Each row was made from one path, in order. Every step used is in the known rows, and no mark comes twice. Write each row's path.
Known rows:
lodas -> mugedu: [-0.21 -0.55  0.37 -0.44  0.14  0.20 -0.17  0.31  0.08 -0.21  0.01 -0.13
  0.25 -0.23 -0.18 -0.11 -0.27  0.06  0.12]
mugedu -> morusib: [-0.08 -0.33  0.27 -0.13  0.17  0.15 -0.15  0.29  0.01 -0.23  0.01 -0.11
  0.20 -0.20 -0.08 -0.08 -0.29  0.20  0.09]
morusib -> mugedu -> lodas: [-0.21 -0.77  0.29 -0.34  0.11  0.19 -0.22  0.28  0.02 -0.30  0.01 -0.17
  0.32 -0.12 -0.18 -0.09 -0.24  0.10  0.16]
lodas -> morusib -> mugedu -> nesor: [ 0.17 -0.50  0.25 -0.23  0.19  0.15 -0.03  0.30 -0.06  0.16  0.04 -0.18
  0.30 -0.15 -0.23 -0.18 -0.33  0.04  0.03]
lodas -> morusib -> naleg: [ 0.08 -0.33  0.12  0.01  0.03  0.10 -0.11  0.25 -0.07 -0.06  0.07 -0.16
  0.11  0.07 -0.19 -0.12 -0.29  0.10  0.14]
naleg -> vitig -> morusib -> lodas: [ 0.66  0.05  0.18  0.01 -0.09  0.12 -0.01  0.35 -0.14  0.03  0.07 -0.20
  0.14  0.06 -0.14 -0.02 -0.06  0.12  0.14]
naleg -> vitig -> morusib: [ 0.59 -0.18  0.19 -0.18  0.10  0.15 -0.02  0.36 -0.09  0.07  0.04 -0.17
  0.19  0.09 -0.21 -0.07 -0.14  0.09  0.21]
morusib -> naleg -> vitig -> lodas: [ 0.70 -0.18  0.02  0.10  0.08  0.09  0.06  0.31 -0.13  0.05  0.06 -0.19
  0.07 -0.07 -0.25 -0.05 -0.20 -0.08  0.14]
naleg -> lodas -> morusib -> mugedu: [ 0.14 -0.46  0.24 -0.21 -0.08  0.19  0.03  0.26 -0.14  0.01  0.05 -0.22
  0.20 -0.17 -0.31 -0.07 -0.23  0.04  0.15]
vitig -> lodas -> mugedu: [-0.06 -0.39  0.33 -0.45  0.05  0.24 -0.12  0.31  0.04 -0.11  0.04 -0.17
  0.18 -0.21 -0.21 -0.12 -0.23 -0.03  0.07]
morusib -> mugedu: [ 0.01 -0.65  0.29 -0.35  0.19  0.16 -0.13  0.29  0.00 -0.17  0.01 -0.17
  0.30 -0.25 -0.20 -0.14 -0.33  0.04  0.13]
mugedu -> lodas -> morusib: [-0.08 -0.46  0.23 -0.16 -0.02  0.18 -0.20  0.31 -0.01 -0.18  0.08 -0.15
  0.20  0.17 -0.19 -0.04 -0.16  0.20  0.18]
vitig -> morusib -> mugedu: [ 0.01 -0.47  0.32 -0.41  0.08  0.20 -0.14  0.24 -0.04 -0.07  0.01 -0.20
  0.27 -0.05 -0.15 -0.19 -0.26  0.07  0.13]
vitig -> lodas -> mugedu -> nesor: [ 0.14 -0.29  0.32 -0.44  0.16  0.22 -0.02  0.34  0.03  0.15  0.01 -0.16
  0.24 -0.23 -0.23 -0.17 -0.23 -0.05 -0.03]
vitig -> morusib: [ 0.22 -0.21  0.26 -0.34  0.07  0.17 -0.15  0.29 -0.01 -0.01  0.03 -0.16
  0.21  0.10 -0.13 -0.13 -0.18  0.15  0.16]
vitig -> morusib -> naleg -> lodas -> mugedu: [ 0.00 -0.18  0.29 -0.35 -0.16  0.19  0.00  0.21 -0.08 -0.04  0.00 -0.20
  0.11 -0.02 -0.23 -0.13 -0.16  0.02  0.13]
morusib -> lodas -> mugedu -> nesor: [ 0.10 -0.20  0.33 -0.27  0.06  0.15 -0.09  0.33  0.02  0.01  0.02 -0.16
  0.26 -0.29 -0.16 -0.11 -0.20  0.05 -0.04]

Write each row's path:
[-0.01 -0.44  0.24 -0.22 -0.01  0.21 -0.06  0.25 -0.09  0.00  0.09 -0.22
  0.18 -0.11 -0.23 -0.14 -0.27 -0.02  0.10]  vitig -> lodas -> morusib -> mugedu
[ 0.37 -0.34  0.21 -0.22  0.03  0.16  0.10  0.28 -0.15  0.26  0.02 -0.22
  0.27 -0.21 -0.32 -0.11 -0.24  0.02  0.04]  naleg -> lodas -> morusib -> mugedu -> nesor
[ 0.23 -0.29  0.32 -0.45  0.07  0.18  0.06  0.33  0.00  0.14 -0.03 -0.16
  0.27 -0.30 -0.30 -0.09 -0.18  0.00  0.02]  naleg -> lodas -> mugedu -> nesor
[ 0.23 -0.16  0.09  0.03 -0.05  0.14 -0.06  0.25 -0.11  0.05  0.09 -0.19
  0.04  0.09 -0.21 -0.12 -0.24  0.02  0.10]  vitig -> lodas -> morusib -> naleg
[ 0.21 -0.18  0.18 -0.16  0.03  0.12 -0.15  0.24 -0.05 -0.01  0.03 -0.18
  0.14  0.14 -0.12 -0.16 -0.22  0.10  0.16]  vitig -> morusib -> naleg
[-0.10 -0.32  0.35 -0.26 -0.05  0.17 -0.16  0.32  0.04 -0.23  0.04 -0.16
  0.20 -0.26 -0.14 -0.07 -0.18  0.09  0.06]  morusib -> lodas -> mugedu
[ 0.54 -0.35  0.06  0.07  0.18  0.06  0.01  0.32 -0.09 -0.05  0.04 -0.15
  0.15 -0.10 -0.24 -0.05 -0.25  0.00  0.19]  morusib -> naleg -> vitig
[-0.53 -0.49  0.42 -0.28  0.12  0.21 -0.18  0.26  0.05 -0.33 -0.01 -0.11
  0.21 -0.32 -0.08 -0.13 -0.33  0.14  0.06]  lodas -> mugedu -> morusib
[-0.12 -0.62  0.28 -0.22  0.07  0.18 -0.13  0.27 -0.06 -0.10  0.06 -0.18
  0.25 -0.14 -0.21 -0.14 -0.33  0.07  0.14]  lodas -> morusib -> mugedu
[-0.05 -0.06  0.25  0.06 -0.02  0.12 -0.15  0.29 -0.03 -0.25  0.03 -0.15
  0.16 -0.23 -0.02 -0.05 -0.19  0.22  0.02]  mugedu -> morusib -> lodas
[ 0.01 -0.46  0.35 -0.43  0.23  0.18 -0.09  0.34  0.07  0.03 -0.01 -0.13
  0.31 -0.25 -0.22 -0.16 -0.29  0.02  0.01]  lodas -> mugedu -> nesor
[ 0.25 -0.10  0.31 -0.17 -0.13  0.18 -0.03  0.32 -0.10 -0.08  0.06 -0.19
  0.16 -0.08 -0.16 -0.05 -0.08  0.05  0.14]  naleg -> vitig -> morusib -> lodas -> mugedu
[ 0.34 -0.17  0.18 -0.16 -0.10  0.16  0.02  0.31 -0.10  0.04  0.05 -0.18
  0.15 -0.02 -0.29 -0.01 -0.13  0.13  0.16]  naleg -> lodas -> morusib
[ 0.41 -0.23  0.12 -0.09 -0.01  0.10  0.01  0.27 -0.09 -0.02  0.01 -0.19
  0.12 -0.11 -0.26 -0.04 -0.18  0.06  0.14]  morusib -> naleg -> lodas
[ 0.05 -0.13  0.15  0.02 -0.04  0.10  0.01  0.20 -0.10 -0.14 -0.01 -0.16
  0.08 -0.19 -0.16 -0.05 -0.24  0.13  0.09]  mugedu -> morusib -> naleg -> lodas
[ 0.67 -0.31  0.12 -0.08  0.13  0.16  0.18  0.34 -0.20  0.32  0.07 -0.22
  0.21 -0.15 -0.32 -0.12 -0.25 -0.11  0.04]  naleg -> vitig -> lodas -> morusib -> mugedu -> nesor
[ 0.29 -0.09  0.06  0.21  0.07  0.11  0.06  0.26 -0.15 -0.08  0.04 -0.17
  0.03 -0.14 -0.15 -0.06 -0.26  0.00  0.09]  mugedu -> morusib -> naleg -> vitig -> lodas
[ 0.26 -0.17  0.18 -0.16 -0.03  0.19 -0.09  0.31 -0.06  0.05  0.09 -0.19
  0.12  0.05 -0.23 -0.08 -0.19  0.06  0.11]  vitig -> lodas -> morusib
[ 0.12 -0.23  0.10  0.23  0.18  0.07  0.00  0.27 -0.12 -0.18  0.02 -0.13
  0.10 -0.17 -0.14 -0.06 -0.31  0.10  0.12]  mugedu -> morusib -> naleg -> vitig
[ 0.45 -0.23  0.14 -0.12  0.14  0.13  0.14  0.33 -0.10  0.19  0.03 -0.19
  0.15 -0.22 -0.29 -0.14 -0.26 -0.16  0.01]  morusib -> naleg -> vitig -> lodas -> mugedu -> nesor
[-0.17 -0.44  0.14  0.05 -0.06  0.13 -0.20  0.25 -0.04 -0.20  0.07 -0.16
  0.12  0.20 -0.17 -0.07 -0.21  0.15  0.17]  mugedu -> lodas -> morusib -> naleg
